Known rows, with every step that occurs
L > M > Q: [-1.820 -4.705 -2.842  0.511 -1.975 -0.960 -1.554  0.276  0.763  0.501
  2.336 -2.653  1.284 -0.236  2.355  2.733  2.007  0.466  1.536  5.207]
X > M: [-3.256 -0.281  1.497  2.647 -3.387 -0.010 -3.470  2.307 -2.170 -2.901
  1.362 -1.924  0.100  1.438 -2.050  2.360 -2.310 -1.091  1.746  3.461]
Q > M > L: [-3.641  0.479 -0.471 -0.760 -1.392 -1.512 -5.105 -1.812  0.596  2.940
  1.801 -0.074 -3.475  0.631  1.734  0.113  4.401  0.631  2.154  1.229]
Q > W > X: [-0.215 -0.624  2.220 -2.293  1.337  1.122  4.241  2.168 -2.388 -5.375
 -1.426  0.227  1.607 -3.081 -0.700 -0.679  1.198 -0.794 -1.779 -0.765]
Q > W > X > M > J: [ 3.233  5.310  2.940  0.236  2.211  3.960  5.034  6.660 -3.456  3.741
  0.805 -0.995  0.952  0.215  1.549 -1.370 -2.174 -1.937 -1.956 -1.449]
W > L > M: [-0.880 -1.483  3.881 -1.129 -2.209 -2.180 -0.786  0.426  4.266 -5.074
  0.205 -0.930 -0.572  0.213  2.263  2.580  2.888  4.686  3.869  1.505]
M > L > W > Q: [ 2.012  1.574 -0.869 -1.162  1.963  0.564  1.070 -2.074  5.469  1.477
  1.307  5.093 -2.165  1.717 -0.520 -2.714  2.181  0.192 -2.964 -1.298]
Q > M > N: [-1.473 -2.320 -2.891  1.022 -2.510 -0.580 -5.408  1.577 -7.640  1.066
 -2.694 -4.489  1.541 -2.180 -1.762  1.000 -0.951  0.869  1.873  1.540]
W > L: [-2.552 -2.352  2.931 -0.607 -2.471 -3.582 -0.044 -1.536  2.772 -6.927
 -3.179 -1.929 -0.058  0.953 -0.814  1.028  2.112  1.445  2.775 -0.106]
W > Q: [-1.231 -1.948  1.167 -0.774  0.484 -1.751 -0.413  0.038 -2.022 -4.410
 -1.908  1.064  0.535 -0.621 -1.078  0.805  0.729 -0.353 -1.550  2.968]
X > W > Q: [-0.268 -0.366  3.292 -0.416  2.448  1.646  0.537  0.264 -0.319 -1.290
 -1.012  3.974  0.827 -2.360 -3.830  0.755 -0.196 -2.137 -5.052 -0.828]
W > Q > M > X: [ 2.507  1.444 -2.145 -0.782  2.444 -2.370 -0.054 -3.762 -1.768  3.105
 -1.145 -0.276 -0.526  0.364  3.881  0.294 -1.430 -0.121 -0.420  2.633]
L > W > Q > M > N: [ 4.687  1.078 -2.318  1.889  2.458  1.559 -2.612  0.503 -5.755  3.753
 -2.275  1.200  1.639 -2.281  0.134 -1.800 -3.932  3.485 -4.068 -1.465]
Q > W: [-2.329 -3.126  1.680  0.563 -1.051  1.018 -1.686  2.035 -5.112 -4.220
 -1.102 -1.777  0.872 -1.939 -4.298  0.582 -1.417 -2.353 -0.131 -1.478]
X > M > L: [-3.467  1.944 -1.056  0.255 -2.690 -0.051 -3.312  0.608  1.925  1.994
  3.224  1.242 -2.895  3.615 -1.228  0.233  1.480 -1.938  2.762  2.489]
M > Q > W > X: [-0.234 -2.229 -2.888 -1.682  2.789  0.467  5.606 -0.025 -1.988 -0.556
 -0.806  0.052  2.513 -1.617  1.347 -1.820  1.379 -2.595 -2.844  1.089]
Q > W > L: [-1.680 -2.061  3.198 -0.140 -0.285 -1.408  0.194  0.047 -1.433 -4.919
 -3.105 -0.040 -0.156 -0.554 -1.349 -0.646 -0.400  0.647  0.780 -3.677]
M > L > W: [-0.082  0.056 -1.292 -0.176 -1.864  0.440 -0.315 -1.766  5.748 -0.353
  2.796  0.947 -1.989  1.667 -2.722 -1.820  2.449 -0.869  0.030 -2.813]
Q > M: [-3.569 -1.121  2.325  1.499 -1.940 -1.172 -5.659 -0.258 -3.751 -1.624
 -0.191 -2.529 -0.224 -1.484  1.039  2.204  0.779  1.174  0.644  1.738]
M > L: [-3.458 -1.605 -1.309 -1.829 -3.078 -1.930 -1.537 -1.160  3.166 -1.410
  1.386 -0.303 -2.614  1.574 -2.864  0.157  4.789 -2.424  2.571  0.877]

Rows
[ 3.154  0.928 -1.219 -1.263  2.933  0.442  4.241 -2.971  2.837  1.838
 -1.316  1.789  0.836 -0.655 -3.204 -0.035 -1.638 -4.703 -2.671 -1.508] : M > X > W > Q
[-0.829 -3.346 -1.757 -0.447 -1.143 -2.761  0.535 -1.538  4.851 -0.314
  0.129 -1.567  0.193  1.297  4.750  1.576  2.845  3.517  3.071  3.388] : W > L > M > Q
[ 2.563  1.814  2.031  2.312  2.771  0.879 -2.483 -0.955 -1.616  0.973
  0.318  3.115  0.196 -1.295  2.988 -0.604 -2.473  3.663 -4.969 -0.876] : L > W > Q > M
[ 4.137 -0.041 -0.396 -1.673  0.540 -1.110  3.817 -1.843  3.276  0.633
 -0.317 -1.223 -0.574  0.861  1.498  0.213 -0.781  0.789  4.289 -2.443] : Q > W > L > M > X
[-1.734  0.514 -2.920  0.402  0.315 -0.484  3.729  0.319  1.188  1.236
  1.279  0.116  1.741  1.637  3.908 -0.124  0.452 -1.067 -0.672  5.773] : W > X > M > Q
[-0.328  4.312  1.165 -0.947  4.265  1.749 -2.205 -1.905  1.186  7.658
  1.487  7.475 -2.906 -0.708  1.478 -1.742  2.660 -0.073 -4.768 -1.422] : X > W > Q > M > L
[ 1.756  0.808  1.664 -0.690 -0.398  0.631  5.185 -0.055  4.386 -6.152
  0.400  0.017  1.799 -1.594  0.008 -1.217  0.916  1.409 -2.399 -1.288] : L > W > X
[-2.332 -4.702 -3.196  1.336  0.262  0.260 -0.452  0.156 -4.939  0.439
 -1.260 -2.397  2.137 -0.742 -2.116 -0.241 -1.033 -4.201 -1.312  0.224] : M > Q > W
[ 1.432 -2.626 -1.327 -1.511 -2.349 -1.458 -0.894  2.025  0.043 -2.290
 -2.628 -2.389  0.700 -0.280 -0.446  1.590  1.209  3.767  5.065  0.944] : W > L > M > N
[ 5.996  3.130 -2.331  0.981  3.419 -0.206  1.318 -4.647  1.046  4.270
  0.290  1.154  0.169  0.411  3.464 -1.631 -3.886  1.354 -3.013 -1.493] : L > W > Q > M > X
[-2.155  2.485  2.584 -0.353 -0.602  0.229  2.567  2.500  0.474 -3.643
  1.413  0.450  0.463  0.307  1.291  0.995 -0.177  0.516  0.743  4.083] : W > X > M
[ 1.227  1.697 -0.651  1.049  0.611  0.720 -0.087 -3.305  0.534  5.011
  0.569 -1.568  0.236 -1.676 -1.242  1.051 -1.988 -2.355 -0.076 -3.041] : Q > M > X > W
[ 0.087  2.347 -0.116  1.284 -0.411  0.620 -4.110 -2.604  3.372  3.896
  3.434  1.646 -2.794  0.854  1.217 -1.652  1.720  1.988 -0.474 -3.034] : Q > M > L > W
[ 1.160  1.626 -2.386 -0.457  0.934  3.873  2.301  5.510 -7.335  1.753
 -1.838  0.489  2.797 -1.948 -2.366 -1.397 -3.697 -1.397 -0.815  0.262] : Q > W > X > M > N
[ 1.743  0.720 -0.126 -1.236  0.003 -1.685  4.918 -4.518  7.116 -0.338
 -2.504 -0.707  0.336  1.452 -3.032 -0.084 -0.353 -3.173  1.782 -4.883] : M > X > W > L
[-2.456 -1.011 -3.088  2.416 -3.672  0.871 -3.373  3.874 -5.935  0.389
 -0.971 -3.589  1.760  0.249 -4.215  0.971 -3.843 -1.542  2.545  2.960] : X > M > N
[-0.644  3.235 -1.038  2.381 -1.837  1.844 -1.732 -0.025  4.995  3.352
  4.895  2.459 -2.141  3.553 -1.770 -1.539 -1.076 -0.419  0.425 -1.365] : X > M > L > W
[-1.288 -0.324 -1.889  2.607  0.843 -0.144  0.383 -0.293 -2.065  3.549
 -1.027  0.654  1.076  2.931  1.850 -1.238 -3.464 -0.442  0.169 -0.375] : X > M > Q > W > L
[ 0.757 -0.875  3.801 -0.789  0.152  0.095 -0.289  1.522 -0.132 -3.311
 -0.189  0.941 -0.597 -0.974  0.877  1.061  0.293  4.097  1.807 -2.268] : Q > W > L > M
[ 4.455  1.522  4.481 -0.695  0.838  1.605  2.283  4.554  0.360  2.392
 -0.507 -2.089 -0.480  0.298  3.141 -0.044  0.630  2.296  1.503 -3.833] : Q > W > L > M > J
